Every row comes from one small tree of marks. The marks that hang from a mark follow it in brackets, in the order of their numbers. Every link used is in the known rows. Which tree was each row made from?
Known rows
k143{k122}: | -0.871 |  0.768 | -3.034 |  0.304 | -2.637 |  2.267 |  1.675 |  1.913 |  0.077 |  2.574 |  3.302 |  0.982 | -2.147 | -0.815 |  0.274 | -0.560 | -0.319 |  0.511 |  0.285 |
k122{k143 k530}: |  2.551 |  2.714 | -2.567 |  0.662 | -2.537 | -0.862 |  4.625 |  1.340 |  1.815 |  0.082 | -2.873 |  3.469 | -2.731 | -1.273 | -0.878 |  0.295 |  2.027 | -1.890 |  0.141 |
k643{k122{k143}}: |  0.480 |  4.197 | -3.019 | -1.792 | -3.872 |  1.156 |  2.144 |  1.828 |  1.209 |  0.944 | -0.949 |  4.213 | -2.226 | -1.804 |  0.426 |  2.198 |  0.718 | -2.333 | -0.262 |
k122{k143 k446 k643}: |  3.540 | -1.836 | -2.336 | -0.698 | -2.631 | -1.171 |  6.340 |  0.669 | -0.203 | -0.185 | -8.478 |  7.060 | -2.021 | -2.668 | -0.109 |  3.714 |  0.390 | -2.490 |  3.041 |
k871{k143{k122{k530 k643{k695{k446}}}}}: |  1.399 | -0.530 | -7.377 |  2.135 | -4.337 |  0.663 |  3.816 |  0.414 |  0.865 |  4.696 | -0.276 |  3.121 | -4.697 | -1.506 |  3.523 | -3.722 |  2.436 | -4.729 |  0.631 |
k530{k122{k446{k695{k143}} k643}}: |  0.643 | -3.911 | -3.405 |  0.155 | -3.611 | -2.054 |  4.084 |  0.294 |  0.292 |  2.994 | -2.922 |  7.428 | -1.690 | -2.710 |  1.004 | -0.628 | -1.503 | -3.147 |  5.263 |
k871{k143{k122}}: |  0.789 |  0.732 | -4.594 |  0.179 | -3.045 |  1.150 |  1.883 |  0.748 |  1.151 |  2.441 |  3.939 |  2.121 | -2.939 | -0.940 |  1.689 | -1.745 | -0.032 | -0.343 |  1.829 |
k446{k695}: | -1.221 |  3.862 | -1.668 |  0.284 | -1.106 | -0.176 |  0.074 |  1.386 | -0.137 |  1.970 |  3.071 |  2.999 | -0.418 | -2.690 |  0.274 | -1.484 | -0.069 |  0.962 | -0.407 |
k871{k143{k122{k446 k643{k695}}}}: |  2.477 | -1.256 | -6.062 |  0.715 | -4.115 |  1.026 |  4.533 |  0.007 | -1.234 |  2.806 | -1.181 |  6.551 | -4.655 | -2.268 |  3.573 | -0.648 | -0.821 | -0.756 |  2.704 |
k143{k122{k530 k643}}: |  1.529 |  1.455 | -3.493 |  1.159 | -3.179 |  1.219 |  3.716 |  1.859 |  0.078 |  2.797 | -1.912 |  1.913 | -3.932 |  1.045 |  0.556 | -1.313 |  2.800 | -1.913 | -0.019 |
k695{k143}: | -1.524 | -1.128 | -3.647 |  0.510 | -2.553 | -0.894 |  2.619 |  0.474 |  1.030 |  2.067 |  2.287 |  1.919 | -0.386 | -2.047 | -1.285 | -0.363 | -0.892 | -2.916 | -0.261 |
k143{k122{k446{k695{k530}}}}: | -1.148 | -0.558 | -2.485 |  0.673 | -2.394 |  1.447 |  6.009 |  1.372 |  0.443 |  3.268 |  8.173 |  3.239 | -3.605 | -2.899 |  1.665 | -2.999 |  0.509 |  1.237 |  2.391 |
k871{k143{k122{k446 k530 k643}}}: |  4.610 | -2.363 | -5.098 |  0.762 | -3.961 | -0.387 |  7.135 |  0.395 |  0.162 |  1.843 | -2.768 |  5.013 | -5.569 | -0.444 |  2.625 | -0.242 |  0.765 | -3.189 |  4.084 |
k530{k122}: |  0.077 | -2.038 | -3.235 |  0.047 | -3.677 |  0.983 | -0.721 |  1.941 |  1.271 |  1.289 | -2.363 |  1.468 | -0.947 | -1.369 | -0.479 |  1.702 | -1.287 | -0.850 |  1.821 |
k530{k122{k143 k643}}: |  2.805 | -0.523 | -2.962 | -0.131 | -4.093 | -0.221 |  2.197 |  1.441 |  1.943 |  0.655 | -9.063 |  5.472 | -1.748 | -0.768 | -0.292 |  1.727 |  2.314 | -2.270 |  3.001 |
k446{k122{k643} k695{k530}}: | -0.949 |  3.970 | -1.185 |  0.773 | -0.532 | -0.311 |  4.450 |  2.406 |  1.444 |  2.883 |  2.685 |  3.678 | -2.123 | -2.039 |  0.975 | -4.667 |  7.116 | -1.527 | -0.532 |
k122{k143 k446 k643{k695{k530}}}: |  2.278 | -1.001 | -4.233 |  1.418 | -3.825 |  0.243 |  7.472 |  0.576 |  0.718 |  0.764 | -3.938 |  6.453 | -3.601 | -3.513 |  0.678 |  0.540 |  2.409 | -1.792 |  0.653 |
k122{k530 k643}: |  2.018 |  1.235 | -3.491 |  1.124 | -2.744 | -0.461 |  2.417 |  1.460 |  0.415 |  1.030 | -5.292 |  2.140 | -1.996 | -0.140 | -0.427 |  0.508 |  2.369 | -3.269 | -1.024 |
k871{k143}: |  1.162 |  0.380 | -4.436 |  0.185 | -2.527 | -0.501 |  0.832 |  0.337 |  1.258 |  0.816 |  0.633 |  2.251 | -1.142 | -1.966 |  0.690 |  0.164 | -0.322 | -1.452 |  0.874 |
k446{k122{k530} k695{k143}}: | -1.154 |  3.975 | -1.946 |  0.944 | -0.652 | -2.420 |  5.325 |  1.583 |  1.521 |  3.641 |  5.705 |  4.643 | -2.822 | -2.093 |  0.210 | -5.768 |  3.450 | -3.051 |  0.236 |

Write each row's tree
| -1.759 |  1.187 | -5.742 |  0.251 | -5.235 |  2.015 |  4.362 |  1.497 |  2.692 |  3.131 |  2.996 |  2.531 | -3.136 | -3.993 |  1.691 | -0.867 |  2.673 | -5.007 | -2.083 | | k643{k122{k143} k695{k446 k530}}
|  2.795 |  2.414 | -1.559 |  0.391 | -1.748 | -2.194 |  6.968 |  0.782 |  0.656 |  0.597 | -1.469 |  7.327 | -3.544 | -3.320 |  0.502 | -0.330 |  0.342 | -0.646 |  3.083 | | k122{k143 k446{k695} k530}
| -1.597 |  0.897 | -3.478 | -1.516 | -3.430 | -0.767 |  4.070 |  0.602 | -0.232 |  3.267 |  4.607 |  6.268 | -2.312 | -3.725 |  1.503 | -0.280 | -2.991 | -3.391 |  1.908 | | k643{k122{k446{k695{k143}}}}
| -0.688 | -2.474 | -6.357 |  2.462 | -3.817 | -1.415 |  4.199 |  0.144 |  0.832 |  4.387 | -2.320 |  2.765 | -2.076 | -2.555 |  0.498 | -2.363 |  1.291 | -7.515 | -1.558 | | k122{k530 k643{k695{k143 k446}}}
|  2.860 | -2.137 | -3.594 |  0.858 | -3.321 |  0.680 |  6.516 |  1.526 | -0.860 |  1.983 | -3.693 |  3.956 | -4.589 | -0.369 |  1.105 |  0.885 |  0.301 | -2.271 |  2.483 | | k143{k122{k446 k530 k643}}
|  3.314 |  1.735 | -5.124 |  1.216 | -3.714 |  0.234 |  4.416 |  0.805 |  1.117 |  2.397 | -1.210 |  3.050 | -4.565 |  0.842 |  2.125 | -2.636 |  3.205 | -2.889 |  1.643 | | k871{k143{k122{k530 k643}}}
| -0.417 | -2.237 | -7.393 |  2.184 | -4.713 |  1.697 |  4.341 |  0.295 |  1.812 |  5.023 |  3.457 |  1.672 | -3.793 | -2.290 |  3.436 | -4.440 |  3.928 | -4.318 |  0.165 | | k871{k143{k122{k643{k695{k446 k530}}}}}
|  1.536 | -2.284 | -3.495 |  0.523 | -3.166 |  0.988 |  5.953 |  1.641 | -0.406 |  2.052 |  0.694 |  2.703 | -4.528 | -1.235 |  0.732 |  0.764 | -1.473 | -0.935 |  2.548 | | k143{k122{k446 k530}}
|  0.573 |  1.579 | -6.706 |  2.094 | -4.625 |  2.323 |  3.739 |  0.461 |  1.585 |  3.386 |  4.008 |  2.887 | -4.530 | -0.989 |  2.945 | -4.647 |  4.102 | -0.867 | -0.345 | | k871{k143{k122{k643{k695{k530}}}}}
| -4.419 | -2.036 | -7.201 |  0.877 | -5.657 |  1.433 |  3.609 |  0.806 |  2.348 |  5.100 |  7.076 |  0.511 | -2.242 | -3.869 |  1.394 | -2.620 |  0.739 | -7.091 | -2.751 | | k643{k122 k695{k143 k446 k530}}
| -1.423 |  0.040 | -3.632 |  1.320 | -2.014 |  0.344 |  6.955 |  2.057 |  2.767 |  3.055 |  3.345 |  3.204 | -2.960 | -4.525 |  0.768 | -2.946 |  5.406 | -3.820 | -0.842 | | k643{k695{k446{k122{k143}} k530}}
| -0.350 | -4.082 | -5.181 |  1.577 | -3.609 | -0.754 |  6.357 |  0.763 |  1.419 |  5.289 | -0.104 |  1.568 | -3.125 | -0.585 |  0.666 | -2.815 |  1.982 | -7.329 |  1.056 | | k695{k143{k122{k530 k643}} k446}
| -2.042 |  1.296 | -3.733 |  1.649 | -3.074 |  0.372 |  5.843 |  0.652 |  1.875 |  5.154 |  7.267 |  3.296 | -2.930 | -0.809 |  1.055 | -6.936 |  4.572 | -1.924 |  0.560 | | k446{k695{k143{k122{k643}} k530}}
|  0.716 |  5.465 | -0.732 |  0.428 | -0.732 | -1.119 |  7.087 |  2.080 |  2.656 |  1.973 |  1.020 |  6.375 | -2.836 | -2.355 |  0.772 | -4.732 |  8.533 | -1.625 |  0.697 | | k446{k122{k143 k643} k695{k530}}
|  0.083 | -5.852 | -4.598 |  1.064 | -4.253 |  0.360 |  9.118 |  0.494 |  1.073 |  3.376 |  2.344 |  3.209 | -3.746 | -1.388 |  0.632 | -1.626 |  1.428 | -3.889 |  2.480 | | k695{k143{k122{k446 k643}} k530}
|  1.936 |  0.688 | -4.740 |  0.214 | -3.418 |  0.903 |  2.823 |  0.684 |  0.618 |  2.633 | -0.312 |  3.358 | -2.989 | -0.056 |  2.229 | -1.679 |  2.177 | -1.583 |  1.946 | | k871{k143{k122{k643}}}
| -0.599 | -1.735 | -2.378 |  0.400 | -1.492 | -0.462 |  7.851 |  2.273 |  3.559 |  2.333 |  2.291 |  2.056 | -2.117 | -3.840 |  0.007 | -1.526 |  5.809 | -5.104 |  0.538 | | k695{k446{k122{k143}} k530}
|  1.866 | -0.661 | -4.293 |  0.809 | -3.196 |  0.098 |  6.951 |  0.178 |  0.802 |  3.130 |  4.113 |  5.556 | -4.508 | -2.170 |  3.537 | -4.046 |  2.720 | -1.083 |  4.148 | | k871{k143{k122{k446{k695{k530}} k643}}}
|  2.041 | -3.106 | -4.584 | -0.421 | -3.322 |  0.513 |  5.219 |  0.446 |  0.013 |  1.818 |  2.553 |  4.139 | -3.773 | -2.193 |  2.278 |  0.344 | -2.230 | -0.650 |  4.374 | | k871{k143{k122{k446}}}
|  2.545 |  1.028 | -4.029 |  0.631 | -2.674 | -0.699 |  5.951 |  0.384 |  0.250 |  2.787 |  4.486 |  5.894 | -5.299 | -2.067 |  3.269 | -3.613 | -0.547 | -0.234 |  4.397 | | k871{k143{k122{k446{k695} k530}}}
|  1.684 |  2.413 | -2.028 |  0.764 | -1.301 | -0.783 |  4.426 |  2.646 |  0.611 |  1.492 | -4.144 |  3.075 | -2.962 | -0.265 |  0.130 | -0.888 |  4.907 | -3.779 | -0.572 | | k446{k122{k530 k643}}
